Each row comes from the steps of one walk. Every step used is in the known rows, and no mark comes twice. Write the walk behind each row, first mark first.
Known rows
X-C-W: -2.35; -3.22; -1.22; -1.15; 2.22; -0.92; -0.32; -0.52; -0.63; 0.23; -1.87; 3.95; 0.53; -6.12; 1.27; 0.56; 1.46; -1.38; -0.55; 0.42; 4.96
Y-N: -1.10; 0.79; 5.40; -0.85; 0.06; -0.17; -2.83; -4.06; 0.12; 4.98; 2.15; 0.58; -0.25; 3.42; 1.64; -2.63; -0.01; 0.94; -0.38; 0.86; 3.49
S-W: -0.88; 0.06; -1.93; -1.19; 1.17; 0.32; 0.21; -2.04; -0.64; 2.36; -0.41; 1.10; 0.96; 1.97; 1.06; -1.25; -1.98; 3.05; -3.49; 1.66; 3.17
S-X-B-N-Y: -2.63; -0.60; 1.75; 0.84; -0.16; -0.73; -4.08; -1.62; 0.35; -2.97; 1.19; -1.37; -1.53; 3.44; 1.47; -0.54; 0.51; 2.52; -0.41; 0.65; 2.00
S-W-F: 0.47; -1.69; 1.22; -1.40; 1.12; -2.21; -3.49; -1.49; 0.18; 0.60; 0.72; 3.59; -0.54; -0.20; 1.68; -4.83; -2.25; 3.56; -2.31; 1.72; 2.30
C-X-B-N-Y-W-F: 0.19; -2.31; 1.15; -0.03; -0.91; -1.31; -5.39; 0.84; 0.65; -1.52; -0.77; 6.32; 0.28; -2.07; 2.29; -3.45; 0.57; 2.13; -1.05; 1.49; 3.10
S-X-C-W: -2.48; -2.82; -3.45; -1.04; 2.26; -1.27; -1.15; -0.81; -0.91; -1.12; -2.26; 4.24; 0.60; -5.22; 0.44; 0.13; 0.16; -0.44; -0.61; 0.90; 4.97
X-C-W-F: -0.57; -3.99; 1.63; -1.35; 1.80; -3.02; -3.89; -0.36; 0.20; -0.93; -0.29; 5.75; -0.72; -6.09; 1.74; -3.60; 0.16; 0.47; -0.20; 0.85; 3.57
N-Y-W: -1.26; -0.91; -1.86; 0.13; 2.75; -0.35; 1.34; 1.23; -0.54; 1.52; -1.73; 5.15; 1.58; -0.43; 2.29; 0.78; -1.06; -0.09; -1.34; 1.09; 3.09
W-S: -1.42; -0.30; -0.12; -1.08; 1.89; -1.87; 2.63; -5.17; -0.06; 1.24; 1.75; 3.57; -1.00; -0.61; 0.31; -3.74; 3.25; -1.76; 0.06; 1.64; 2.18
S-X-C: -3.03; -3.46; -5.28; -1.51; 2.48; -1.28; -3.83; -2.89; -1.01; -3.58; 1.17; 0.90; -0.70; 2.94; -1.58; -0.13; -0.64; -1.17; -1.17; 0.69; 3.88
C-X-B-N-Y: -2.53; -1.25; 2.41; 0.95; -1.63; 0.40; -4.70; -1.71; 0.44; -3.24; 0.82; -0.38; -1.60; 2.33; 2.28; -0.26; 2.12; 1.51; -0.84; 0.52; 2.42
Y-W-E: 0.16; -0.67; -1.97; -0.94; 1.97; -2.27; 4.51; 0.08; -0.57; 0.63; -0.21; 1.89; 5.11; -1.70; -2.20; -1.08; 0.29; -0.44; -3.17; 1.71; 2.24
S-X-C-W-B-N-Y: -2.95; -1.05; -0.26; 0.68; 0.47; 0.44; -2.74; 0.61; 0.20; -3.37; 0.66; -1.46; -1.81; 0.12; 1.43; 0.26; 0.01; 0.76; 0.02; 0.36; 2.39
X-S: -2.50; -0.02; 4.60; -0.92; 4.72; -0.81; -0.72; -1.98; -0.12; 0.42; 1.26; 4.33; -1.23; 1.77; 0.41; -1.30; 0.48; -4.22; -1.26; 1.97; 2.46
Y-W-S: -0.56; 0.08; -2.62; -0.82; 1.53; -1.23; 4.16; -2.76; -0.20; 2.24; -0.22; 6.32; 1.10; -2.40; 0.45; -2.87; 3.15; -1.90; -0.29; 2.01; 3.18
C-X-B: -2.40; -1.31; -0.69; -1.41; -0.10; 1.50; -4.40; -3.99; -0.08; 3.15; -1.02; 1.99; 1.03; 1.98; 0.71; -0.88; 3.90; 1.81; -2.76; 1.47; 4.34
C-W-S-X-B-N-F: -1.04; -1.10; 4.68; -0.73; 3.07; 0.60; -2.74; -4.38; 0.30; -0.96; 0.22; 1.10; -0.79; -4.38; 0.72; -1.06; 3.66; 4.06; -0.78; 0.93; 3.17
W-E: -0.69; -1.05; 0.35; -1.24; 2.34; -2.92; 3.16; -2.32; -0.43; -0.36; 1.71; -0.80; 2.90; 0.16; -2.21; -1.94; 0.40; -0.27; -2.95; 1.35; 1.25
B-N: -2.30; 0.00; 4.01; -0.42; -0.45; -1.64; -3.85; -1.39; 0.84; -3.00; 0.86; 1.17; -1.25; 1.73; 0.26; -2.06; 2.02; 1.25; -0.03; 0.86; 2.82
C-X: -2.30; -2.10; -1.22; -0.93; -0.46; 0.82; -4.19; -3.59; -0.55; -1.79; -1.47; 5.99; -0.57; 1.00; 1.44; -1.47; 1.97; -0.81; -2.37; 1.52; 3.75

Write each row's walk
-2.16; 0.88; 1.11; -0.43; -1.65; -1.11; -4.41; -3.01; 0.85; -1.78; 0.81; -0.19; -0.27; 2.48; -1.11; -2.82; 3.68; 3.08; -0.22; 1.62; 3.41  W-S-X-B-N
-2.57; -3.15; -6.05; -1.35; 1.67; -1.43; -2.10; -4.08; -0.93; -3.82; 1.77; 1.50; -0.96; 1.78; -1.81; -1.30; 0.92; -2.21; -0.60; 1.00; 3.67  W-S-X-C
-2.79; -0.28; 2.62; 0.52; 1.10; 0.36; -2.17; 0.00; 0.57; -1.51; 1.62; -1.97; -2.20; 2.20; 1.96; -0.34; 0.28; 0.98; -0.22; 0.33; 1.43  W-B-N-Y
-2.23; -3.25; -7.10; -0.64; 1.32; -0.94; -1.44; -2.72; -1.06; -4.22; 1.11; 2.24; -0.36; 1.04; -1.16; -0.34; 0.45; -2.27; -0.64; 0.96; 3.76  N-Y-W-S-X-C
-0.96; 0.14; -0.84; -0.53; -0.11; 2.08; -1.30; -2.04; -0.71; -0.35; -0.93; 4.10; 0.38; 1.46; 1.02; -1.16; -0.62; -0.62; -4.16; 2.58; 3.72  C-X-S-W
-1.95; 1.39; -1.89; -1.69; 2.83; 4.08; 0.35; 0.14; -0.14; 5.19; -0.35; -0.19; 0.51; 1.22; 0.33; -0.96; -0.22; 0.16; -3.59; 2.22; 3.08  C-X-S-W-B
-2.32; 0.01; 1.75; 0.99; -0.78; 2.16; -2.99; 0.20; 0.36; -3.00; 0.85; -0.65; -1.94; 1.79; 2.07; -0.22; 0.45; 0.08; -1.42; 1.06; 1.95  C-X-S-W-B-N-Y
-0.68; -0.25; -2.60; 0.43; -1.83; 0.38; 1.48; -2.43; 0.12; -0.46; -0.46; 5.22; 0.71; -2.25; 1.14; -2.22; 4.81; -1.23; -0.41; 1.84; 3.40  C-X-B-N-Y-W-S
-0.75; -2.67; -1.45; -1.01; 1.38; -2.50; 3.41; -0.81; -0.70; -1.43; 0.06; 0.15; 3.78; -5.58; -1.96; -0.67; 1.43; -1.46; -2.47; 0.94; 2.91  X-C-W-E
-1.43; -1.93; -1.99; -0.88; 0.86; -1.35; 2.96; -3.63; -0.33; 0.15; 0.05; 4.43; -0.24; -6.10; 0.66; -2.37; 4.33; -2.89; 0.44; 1.21; 3.85  X-C-W-S
-1.98; 1.86; -1.00; -1.86; 4.17; 3.15; 1.55; 0.41; -0.03; 6.36; 0.36; -1.44; 0.41; 1.61; 0.15; -0.94; -0.89; 0.44; -3.25; 2.06; 2.67  X-S-W-B
-0.03; -0.31; -2.59; 0.21; 0.03; -1.83; 2.55; 0.37; -0.36; -1.75; -0.05; -0.26; 4.71; -0.58; -2.20; -0.70; 0.34; 1.18; -2.93; 1.74; 2.06  S-X-B-N-Y-W-E
-2.30; -0.30; 1.15; 0.97; -0.81; -0.79; -2.95; -2.55; 0.40; -3.23; 1.65; -0.95; -1.80; 2.55; 1.28; -1.29; 1.65; 1.83; 0.04; 0.86; 1.91  W-S-X-B-N-Y
-2.31; 0.10; 1.50; 0.62; 0.25; 0.99; -1.83; 0.32; 0.45; -1.34; 1.29; -2.44; -1.69; 2.24; 2.07; -0.24; -0.39; 1.94; -1.01; 0.57; 1.60  S-W-B-N-Y
-1.23; -0.44; -0.59; 0.63; 0.77; -0.36; -0.25; 1.88; -0.02; -0.76; -1.55; 4.57; 1.15; -0.46; 1.99; 0.48; -0.02; 0.38; -0.83; 1.01; 3.24  B-N-Y-W
-2.59; 0.05; -2.04; -1.65; 2.84; -0.67; -3.15; -3.81; -0.29; 3.70; -0.15; -0.01; 1.07; 3.96; -0.78; -1.42; 0.67; 3.79; -1.97; 1.79; 3.52  S-X-B
-2.19; -0.37; 1.14; 1.13; -0.98; -0.75; -2.18; -1.87; 0.35; -2.83; 0.50; 0.02; -1.30; -0.02; 1.76; -1.02; 1.88; 1.92; 0.14; 0.90; 2.42  C-W-S-X-B-N-Y
-2.81; 0.31; 0.04; -0.79; 0.13; 0.62; -3.23; 1.10; 0.74; -1.17; -0.48; -0.63; -0.37; -1.69; -0.58; -1.18; 2.08; 1.36; -0.06; 0.98; 3.81  S-X-C-W-B-N
0.23; -0.34; -1.10; -0.58; -0.26; -0.34; 2.75; -1.89; -0.76; -1.86; 0.69; 0.31; 3.57; -0.19; -2.07; -1.78; -0.11; -0.88; -5.02; 2.46; 2.06  C-X-S-W-E
-0.68; -0.31; -2.43; -0.01; 1.26; -1.01; 4.16; -2.36; -0.28; 1.06; 0.18; 5.49; 0.39; -2.15; 1.32; -2.20; 2.52; -1.97; -0.12; 1.68; 2.56  N-Y-W-S
-1.16; -1.07; 4.71; -0.91; 3.28; 0.56; -3.28; -5.01; 0.35; -1.26; 1.35; 0.15; -1.22; -1.81; 0.33; -1.29; 3.43; 3.95; -1.03; 0.92; 2.68  W-S-X-B-N-F
